Each row comes from the steps of one walk. Every step used is in the known rows, and no mark comes twice. Write the walk behind each row, first mark first.
In the rows, zero is written as 128.
Known rows
E/K/H/F/R/W: [133 143 165 107 128  90 127 108  90 123 136 109 141 164  84 119 115 152
 109 129 120 110 157 188 152 217 195  89  76  99 161  74 149 143 124 166
  78 118 122  89 108 107 145 153 141 144  54 147 132 166 137 138 127]
W/Q: [ 92 137 156 154 154 141 131 101  90 109 125 163 197 152 113 159  97 126
 103 127 140  87 151 101 139 177 156 105  87 131 133 123 140 124 114 159
 142 117 169  96 164 146 155 137 152 115  71 134 122 114 138 178 151]
Z/P: [125 127 129 140 125 111 131  83  72  63 136 187 141 177  99 158 172 150
 125 122 121  97 141 112 145 155 179  97  98 142 143 127 150 127 100 158
  95 130 176 117 139 141 146  83 169 134  79 129  99  73 145 166 137]
H/A: [110 136 133  97 139 159 117  95 103 100 150 174 147 159 103 165 130 111
 147  96 123 137 118 105 157 197 183  95 103 118 116 100 161 144 120 134
 122 110 154  91 144 139 141 129 164  98  73 125 107 110 151 142 130]
U/T: [ 97 134 165 148 147 120 148 123  70  72 142 153 131 198 114 117 138 136
 119 103 116  98  95 104 169 172 140  80  81 143 130  93 124 124 126 169
 134 125 172 143 138 155 127 126 163 114  85 109 114 110 145 155 121]
Y/N: [ 93 153 143 101 161 151 143 118 106  78 137 180 166 146 105 139 140 132
 128  95  98  96 106 110 145 164 172  91  90 145 134 130 170 128 115 143
 134 136 167  75 101 143 112 131 149 139  79 130 111 106 154 151  94]
S/E/K/H: [ 61 103 169 128 153 124 131  81  50  74 137 160 145 141  54  88 118 166
 141 111 112 111 134 107 163 181 186 164 109 132 135 112 152 184 109 145
  83 111 181  95 100 124 185 128 183 137  71 127  59 115 113 154 131]
K/H: [ 74 119 170 124 151 134 120  78  62 105 135 149 149 149  74 118 125 145
 109 106 117 124 125 121 157 164 173 125  97 142 123 112 158 172  94 139
  97 128 184  88 113 137 135 119 166 123  84 139  68 116 127 144 139]
X/G/Y/W/R: [ 79 169 165 135 151 152 170 134  82  98  99 139 170 164 104 140 127  96
 198  99 115  76 137  80 132 163 150  92 107 128 139 147 156 106 131 150
 151 123 181 117 103 175 129 151 128 133  95 100  88 132 139 190 165]
W/Y: [106 129 144 136 140 133 148  98  92  88 129 181 194 159 109 123 135 136
 113 138 140 107 128  92 158 145 157 104  84 155 129 125 151 125 100 135
 124 122 181 104 155 163 135 141 139 126  72 122 110  94 160 150 171]
B/W/R/F: [133 171 145 166  97 132 134 101  99  99 110 130 149 162  82 134  98 125
 106 118 122 106 131 112 106 189 179  79  85 144 134 106 152 126 119 163
 128 122 153 118 121 129 163 132 143 127  66 138 143 152 127 185 147]
U/T/H: [ 76 150 134 149 158 112 172 127  63  96 148 153 113 175 106  83 131 136
 131 107 109 117  99 139 166 148 150  67  70 141 112  97 120 165 122 161
 142 138 150 158 166 167 159 127 168 129  53 120  91 145 159 145 123]
H/F/R/W/Y/G: [143 147 150 117 133 115 166 121 126 108 151 138 183 153 103 121 142 131
 125 131 109 124 134 132 154 155 194  44  75 115 114 126 155 100 114 134
 136 125 125  93 133 164 105 154 123 148  62 161 127 131 167 160 148]
Z/B/W/Y: [116 149 149 136 126 147 150  78  83  91 110 188 207 132 115 118 137 104
  82 125 148  73 119  80 173 115 163 103  98 174 155 132 136 119 114 180
 115 131 167  94 169 159 131 129 124 127  74 124 142  92 160 171 185]
E/K/H/F/R/W/Y: [133 127 166 113 133  98 144 103  83 115 134 130 185 164  92 103 121 148
 108 150 136 108 170 151 163 181 178  98  68 120 149  93 152 146 112 152
  96 109 151  88 134 132 143 159 127 151  49 143 115 150 141 140 173]
E/K/H: [ 75  98 167 113 164 123 114  98  57  89 131 155 146 161  68 105 137 157
 128 118 116 120 122 115 163 185 177 159  97 137 142 115 155 184 104 161
  83 132 178  96  96 121 155 128 183 135  75 137  57 119 106 145 140]
P/Z/B/W/R/F: [122 186 141 149  98 156 127  98 101 103 116 140 159 164  91 152  98 133
 125 108 110  82 133 114 129 191 189  80  74 155 130  97 168 133 122 166
 121 120 164 116 129 145 164 149 141 135  65 149 145 154 130 182 142]
F/R/W/B: [111 162 175 158 111 108 149 123  85 113  99 142 177 145  96 151 108 144
 105 134 141  83 147 141 138 199 165  65  98 127 145 111 160 107 111 168
 115 128 117  86 141 139 147 161 123 144  45 120 170 169 157 143 156]
R/W/B: [107 150 170 159 110 116 150 118  78 114  88 160 186 136  98 157 119 133
 116 133 138 104 141 123 145 189 159  75  99 147 127 114 157 122  88 162
 119 122 133  72 152 155 147 149 131 137  47 112 171 144 139 141 160]
H/F/R: [127 166 147 102 137 127 115 100 125 125 160 132 139 166  98 152  98 125
  92 104 136  99 126 154 138 197 179  82  92  77 145  85 153 107 147 152
 114 137 133 135 134 118 129 152 147 129  71 155 128 154 180 148 112]
R/F/H: [124 161 156 132 113 108 121 104 111  81 146 145 136 183  77 134 120 156
  96 120  94 131 153 168 143 175 158  85  84 109 168  79 160 154 145 159
 123 119 150 124 159 122 139 143 154 120  75 156 113 127 168 147 131]
Q/W/R/F: [140 172 145 139  86 126 142  94 100  98 129 133 149 171  81 157  88 155
 109 135 127  97 146 129 124 214 197  90  91 142 127 106 154 145 116 153
 134 111 154 114 124 131 169 138 137 120  68 143 136 162 140 178 164]
W/R/F/H: [134 172 166 148 123 125 118 109 113  77 139 132 146 186  76 148 109 156
 102 117 107 118 164 150 130 186 153  79  83  98 159  88 167 149 149 150
 140 111 154 138 147 120 155 151 142 129  73 154 109 155 160 166 139]
U/T/H/F/R/W: [133 171 153 129 122  86 159 121  90 127 145 105 121 173 105 107 113 139
 110 120 115 110 144 200 154 197 178  36  63 101 144  64 128 131 134 165
 112 119 111 123 147 137 144 150 133 139  43 136 148 178 165 139 117]
G/Y: [ 74 157 127 113 125 130 160 119  98 104 108 173 130 168 125 132 135 104
 151 123 109  95 125 111 139 152 153 109 107 154 158 135 121 119 106 140
 101 110 196 112 132 156 132 140 165 110  84 106 101  95 172 141 140]
G/Y/W/R: [ 79 155 157 135 157 157 159 141 101  87 106 134 171 156 111 161 106  94
 183 109 107  76 133  82 142 179 154  91 104 127 138 141 143 111 135 148
 145 115 176 121  96 162 132 146 139 140  90 122 103 142 148 198 152]
W/R/F/H/T/U: [131 162 152 151 106 128 123 158 114  98 139 135 130 172  39 102 107 145
 145 107 116 162 141 161 122 190 158  62  98  71 108  90 143 179 141 156
 156 119 145 165 135 134 177 158 132 135  75 126 116 198 141 152 110]
N/Y/W/R/F: [117 158 155 139 107 124 146 122 108  81 121 126 155 172  74 145  87 120
 148 125  99 108 142 113 126 202 169  72  80 141 114  92 174 137 133 147
 157 122 156 119 118 139 146 125 151 136  82 162 120 131 128 185 147]
K/E/S: [106  99 153 122 161 105 126  71  68  86 120 135 175 158  96  93 122 158
 136 147 132  94  97 108 138 220 181 165 108 157 147 122 134 158 100 140
  92 143 168 124  93 140 148 146 184 122  64 131 117  92 131 152 102]
X/G/Y: [ 73 178 141 111 115 116 176 107  66 120  96 179 127 179 112  99 163 106
 179 107 120 100 130 111 123 129 146 111 109 156 158 143 142 111 100 146
 114 126 205 107 144 174 123 148 148 101  87  71  77  81 162 129 156]
E/K: [ 94 114 137 121 154 117 123 127  88  71 128 178 147 176  96 122 145 156
 140 133 126 103 103 109 155 199 170 146  99 135 160 117 148 146 120 174
  91 139 157 111 108 124 164 142 180 132  67 122 104 107 130 147 127]
T/H/F: [108 157 118 104 144 133 137  97 108 148 155 156 136 139  90 134 109  98
 118 104 129 149 121 154 156 167 174  83  78  95  96  85 139 163 111 136
 131 138 142 129 180 154 151 142 162 126  42 149 112 146 168 137 122]
G/Y/W: [ 59 142 142 105 145 131 174 145 100  96 115 150 160 154 115 136 121  81
 181 114  81  89 121 109 164 155 163  92 110 146 155 134 125 114 132 164
 120 122 173 101 112 172 102 135 159 122  96 124 105  97 160 172 141]
N/Y/G: [ 96 143 143 108 135 119 154 117 120  81 150 171 142 147  93 105 151 114
 133 112 106 117  94  93 151 155 183  79  89 151 102 136 172 122 125 136
 147 146 154 112 121 153 105 113 161 136  88 167  97  68 161 162 110]
P/Z: [ 65 157 130 113 145 150 128 113 105 117 154 171 148 161 111 142 126 147
 160 103 110  90 106 123 163 205 187 106  54 146 122  97 177 133 107 139
  94 131 190 114 118 172 136 175 162 133  60 137 110 109 155 139  92]
G/X: [ 67 137 159 128 149 136 142 132  85 107 110 155 128 147 115 150 138 108
 151 134 124 101 101 122 151 170 170  90  99 136 150 120 134 125 116 156
 116 124 191 127 125 163 120 128 183 126  81 124 119 103 153 130 135]
B/W/Y: [106 142 148 147 133 132 156  92  86 107 120 174 197 134 112  93 130  99
  85 127 152  88 116  84 159 129 164 102  87 164 150 136 135 115 111 169
 115 132 173  98 155 158 126 137 129 127  65 121 132  94 159 169 169]
E/S: [110 119 160 118 149 113 137  87  79  84 118 177 173 174 108 114 153 162
 132 141 130 102  90 116 163 217 177 166 109 148 154 112 134 143 111 150
 109 160 145 120 123 130 142 141 181 119  66 131 130 102 154 169 114]
S/E/K/H/T: [ 87 113 153 117 136 127 120 108  64  99 154 171 147 156  37  89 129 144
 170 105 107 128 138 117 150 205 180 125 118 102 125  79 138 197 115 154
 107  92 166 114 108 117 161 161 170 114  81 120  78 140 121 162 112]

Which walk is each row?
[ 71 136 158 105 143 118 156 126 101  84 135 153 165 141  93 119 113  85
 148 112 104  91 111 107 178 173 164  94  94 151 131 108 168 130 149 167
 141 143 158 105 120 154  99 115 157 132  95 155 113  72 152 174 123] | N/Y/W
[119 160 162 135 107 120 137 171 118  95 143 125 135 161  32  87  97 116
 160 106 107 152 146 156 135 192 154  55  95  76 104  87 153 181 164 165
 175 123 144 165 130 137 154 148 129 143  83 145 114 179 141 168 107] | N/Y/W/R/F/H/T/U
[126 163 154 140 114  91 147 113  94  98 125 122 141 169 106 124 128 165
 107 139 116  90 143 181 138 203 187  62  84 130 172  89 148 111 123 161
  83 123 121  89 110 125 144 143 136 135  63 126 158 147 165 143 125] | F/R/W
[123 167 172 143 135 127 127 123 114  76 139 121 157 177  73 150 101 142
 121 113  89 114 164 147 142 186 159  70  85  95 160  90 167 146 163 162
 147 116 144 132 138 129 138 149 139 134  81 162 112 157 155 182 142] | Y/W/R/F/H
[120 158 158 144 116 131 133 171 114  96 140 122 143 164  37 105  99 131
 163 104 102 156 142 160 135 193 160  51 101  65 109  91 144 175 155 166
 166 124 137 161 124 143 161 158 128 143  81 132 117 199 138 169 110] | Y/W/R/F/H/T/U
[ 93 144 125 110 155 144 148 117  80 106 163 160 116 171 105 121 129 106
 156  88 110 144 109 123 171 176 169  65  80 118  98  86 135 173 132 146
 148 114 145 131 173 158 154 125 169 109  50 123  86 145 152 140 129] | U/T/H/A
[119 163 165 152 141 103 160 123  83 139 141 108 169 164 115 127  82 123
  96 126 130  87 182 171 148 193 163  44  56  99 136  82 120 130 136 175
 151 106 126 115 181 142 161 152 130 135  41 144 145 181 146 172 143] | U/T/H/F/R/W/Q
[ 75 184 140  81 144 140 177 124  83 103 111 185 146 162 112 104 167 107
 179  85  93  84 125 106 126 126 155  97 101 156 151 153 165 116 109 141
 137 128 202  77 112 167 100 145 135 127  87  89  78  91 160 137 118] | X/G/Y/N
[134 173 139 121 117  91 150 110 103 136 138 116 132 154  97 119 110 139
 108 129 120 116 150 206 144 197 191  49  72 102 146  71 140 132 125 155
  99 125 107 105 142 131 150 153 135 140  42 143 151 175 173 135 121] | T/H/F/R/W
[ 72 132 169 132 155 130 152 122  94 103 130 149 208 135 104 145  84  84
 127 122 125  70 157  94 163 177 157  97  85 136 129 120 153 127 146 175
 169 123 165  95 156 153 125 124 148 128  83 161 117  92 137 199 149] | N/Y/W/Q
[109 139 142 138 144 137 167 113 109  96 139 166 190 134 106  93 156 106
 114 117 117 109  98  76 158 117 188  75  91 156 121 164 146 102 111 154
 138 144 151  98 134 176 102 137 134 138  72 145 118  95 160 183 151] | B/W/Y/G
[ 78 137 162 132 154 141 172 141  96 112 116 151 161 126 118 113 158  83
 148 132 120  99  90  91 158 124 186  63  94 146 137 160 130 103 119 162
 139 130 180 123 130 187  91 131 159 147  77 142 118  98 157 159 154] | B/W/Y/G/X
[148 175 155 107 119 167 106  88 112  90 144 150 155 164  87 172 115 104
 114  84 109 120 156 123 153 185 176  74  99  97 151  85 165 159 164 165
 142  97 136 110 168 118 150 135 134 111  73 153 123 152 154 172 152] | Z/B/W/R/F/H/A
[122 169 151 118 115 130 137 155 116 107 146 139 147 188  63 134 116 104
 176 107  78 120 172 148 132 197 151  53 103  76 157  75 138 161 159 166
 158  88 152 145 135 129 118 180 135 111  92 140 109 170 162 181 129] | G/Y/W/R/F/H/T
[108 143 163 160 132 114 146 107  83 116 112 143 197 149 118 155 105 134
 107 143 133  93 176 134 141 191 167  82  76 140 143 107 136 123 102 164
 126 103 151  66 158 146 160 141 138 123  60 128 153 125 134 168 155] | R/W/Q
[150 177 154 118 100 125 124 120 109 114 166 147 149 182  56 138 113 140
 124 113 114 114 166 159 139 221 173  65 100  77 153  66 143 177 153 173
 151  90 138 145 142 113 137 178 123 102  81 142 128 180 165 178 129] | Q/W/R/F/H/T
[122 185 160 117 110 123 148 148  93 117 138 145 147 197  56 113 135 105
 191  97  83 124 175 147 122 182 144  53 106  77 158  79 151 157 157 170
 166  96 157 143 141 141 113 185 124 103  95 118  92 162 156 173 139] | X/G/Y/W/R/F/H/T
[126 165 173 140 111 114 143 117  97 136 107 137 179 143  93 165  96 123
 100 125 145  96 152 148 139 204 167  60  96 104 133  97 157 109 113 165
 123 124 113  89 156 139 140 166 121 143  39 130 177 175 156 140 153] | H/F/R/W/B
[132 153 148 129 143 107 189 134 108 112 161 126 161 165 105  89 145 129
 133 123  99 127 130 140 167 140 185  24  61 118 100 118 136 119 123 142
 158 128 121 123 155 178 114 151 126 156  47 157 112 154 169 159 145] | U/T/H/F/R/W/Y/G
[116 142 146 114 117 126 168  79  86 104 145 177 196 146 114 123 120 139
  90 147 159  76 135 105 178 160 187 114  92 162 142 136 138 137 111 158
 123 117 172  97 158 162 137 144 119 116  67 124 125 107 173 160 189] | Q/W/Y
[ 94 142 167 129 147 120 177 152 101 105 123 127 150 147 119 123 155 120
 160 152 108 100 118 134 154 151 191  43  84 131 146 140 138 101 124 149
 133 120 159 118 118 175  98 144 150 157  70 147 122 125 166 142 154] | F/R/W/Y/G/X
[134 192 150 122 106 153 111 123 111 116 155 157 157 175  65 139 122 121
 138  89  96  99 156 149 144 202 170  59  84  90 155  57 157 169 158 183
 141  98 148 146 148 125 132 191 127 118  78 150 136 174 159 180 114] | P/Z/B/W/R/F/H/T
[108 152 134 114 149 127 148 112  94 137 161 144 123 162  99 122 110  95
 119  94 123 141 114 148 168 166 158  65  68  97  91  73 123 160 123 148
 151 132 148 153 187 160 142 141 163 123  47 138 107 153 160 140 118] | U/T/H/F
[125 158 143 138 100 114 125 153 111 102 145 143 122 172  40  90 116 144
 138 112 106 171 133 176 133 183 163  64 100  80 115  82 137 181 137 161
 143 124 143 155 142 137 164 154 143 128  75 126 118 174 148 138 103] | R/F/H/T/U
[ 67 139 179 130 133 130 156 134  89 103 107 167 195 124  85 148  96  81
 137 113 129  85 123  82 167 176 148  90 109 144 112 126 174 125 133 173
 161 142 147 100 149 161 110 134 142 142  72 142 135 109 146 170 156] | N/Y/W/B
[113 173 131 109 144 121 134 103 117 137 166 131 126 159  94 126  94 121
 100 105 131 108 126 176 141 183 184  71  84  76 131  86 143 134 147 151
 123 143 122 149 154 127 146 153 150 137  51 158 110 176 187 143 114] | T/H/F/R
[112 150 148 135 122 127 124 155 109 101 148 155 130 160  50  90 125 138
 137 104 122 157 124 162 143 175 156  72 102  75 118  97 135 175 140 163
 139 130 147 156 137 140 158 155 140 130  78 116 115 169 154 139  97] | F/H/T/U
[143 177 154 140 108 129 116 128 108 111 150 145 148 174  56 117 122 114
 120 101 108 123 158 146 124 199 159  55  97  80 158  66 143 161 153 178
 146  99 140 146 143 111 130 176 129 110  80 139 132 171 156 184 118] | B/W/R/F/H/T
[ 96 157 166 129 109 137 156  96  79 124 117 175 190 126  96 163  97 125
  91 124 165  69 126 101 164 191 180 110 119 144 130 144 146 135 109 181
 134 132 145  97 160 155 143 149 125 123  54 118 154 144 161 160 176] | Q/W/B
[125 136 152 142 119 105 163 104  87  96 115 163 194 156 113 115 140 145
 116 157 134 112 149 125 160 159 165  79  73 163 141 108 146 126  87 141
 108 108 164  73 149 163 142 144 123 130  59 116 141 104 152 143 174] | R/W/Y
[108 163 143 142 107 131 156 136 107  90 108 123 153 181  88 156  93 115
 169 125  83 107 147 115 120 189 169  72  92 140 130 110 149 126 125 145
 142 108 166 117 110 149 146 140 150 130  82 141 116 148 134 184 158] | G/Y/W/R/F
[ 78 130 159 126 159 139 168 146  99 101 123 155 157 144 118 132 160 105
 167 140 110 111  98  99 160 133 181  67  94 139 125 153 140 110 114 139
 145 125 184 124 128 189  95 136 166 145  80 144 102  98 158 145 155] | W/Y/G/X
[128 158 166 141 132 115 138 107 103 138 131 119 191 153 113 162  83 126
  91 133 139  85 188 160 137 206 176  67  71 100 147  91 137 109 128 165
 130 105 132  84 163 127 153 155 126 129  53 149 158 159 146 170 145] | H/F/R/W/Q
[134 163 153  89 144 131 158 120 116 104 143 151 195 146 109 128 126 126
 113 118 109  92 152 141 153 162 179  61  66 125 137 108 169 117 119 138
 138 115 151  66 124 144 106 153 109 156  59 142 135 136 166 146 126] | H/F/R/W/Y/N
[106 167 146 132 120 151 132  79  82  93 107 180 172 125 110 133 136 100
  79 100 136  70  96 102 167 137 177 104 116 165 170 127 134 120 127 204
  96 143 148  92 146 139 135 116 144 119  83 125 158 100 156 173 143] | Z/B/W
[ 58 152 164 132 153 135 175 128  73 127 107 150 201 154 115 136 109  81
 174 113 112  70 167  96 145 146 151  98  99 133 148 148 134 109 129 177
 161 118 182  89 157 179 122 148 137 114  88 113  96 105 137 189 172] | X/G/Y/W/Q
[129 148 155 142 119  99 161 105  91  93 126 143 186 164 112 110 129 158
 104 157 134  91 157 144 149 168 172  70  74 146 159 105 149 111 112 149
 106 113 146  91 140 147 139 153 117 140  61 126 140 129 168 144 170] | F/R/W/Y
[117 151 151 108 148 131 168 121  98  81 126 172 200 143 111 121 147 138
 128 126 103  98 142 120 154 150 170  73  72 163 137 125 169 127 100 137
 134 117 166  51 118 158 114 142 118 149  64 125 128 105 151 147 133] | R/W/Y/N
[ 59 138 157 134 159 143 167 136  92 115 115 147 204 147 127 157  88  76
 157 123 105  68 163  95 154 161 157  95  99 131 148 140 122 113 133 172
 152 109 178  91 150 167 126 142 149 122  84 135 112 112 142 197 161] | G/Y/W/Q
[138 160 145 121 106 117 116 129 111 104 163 160 139 189  55 126 133 136
 131 111  91 144 155 169 135 200 160  60  99  82 153  54 144 171 142 163
 137 100 142 138 155 117 126 169 147  98  85 143 119 150 165 154 112] | R/F/H/T
[132 171 153 157 104 131 126 155 112 111 132 131 131 155  41  84 104 123
 126 101 125 151 136 156 122 182 163  59  99  77 122  97 134 170 149 175
 150 124 139 163 134 131 169 158 124 138  71 125 133 198 140 165 108] | B/W/R/F/H/T/U
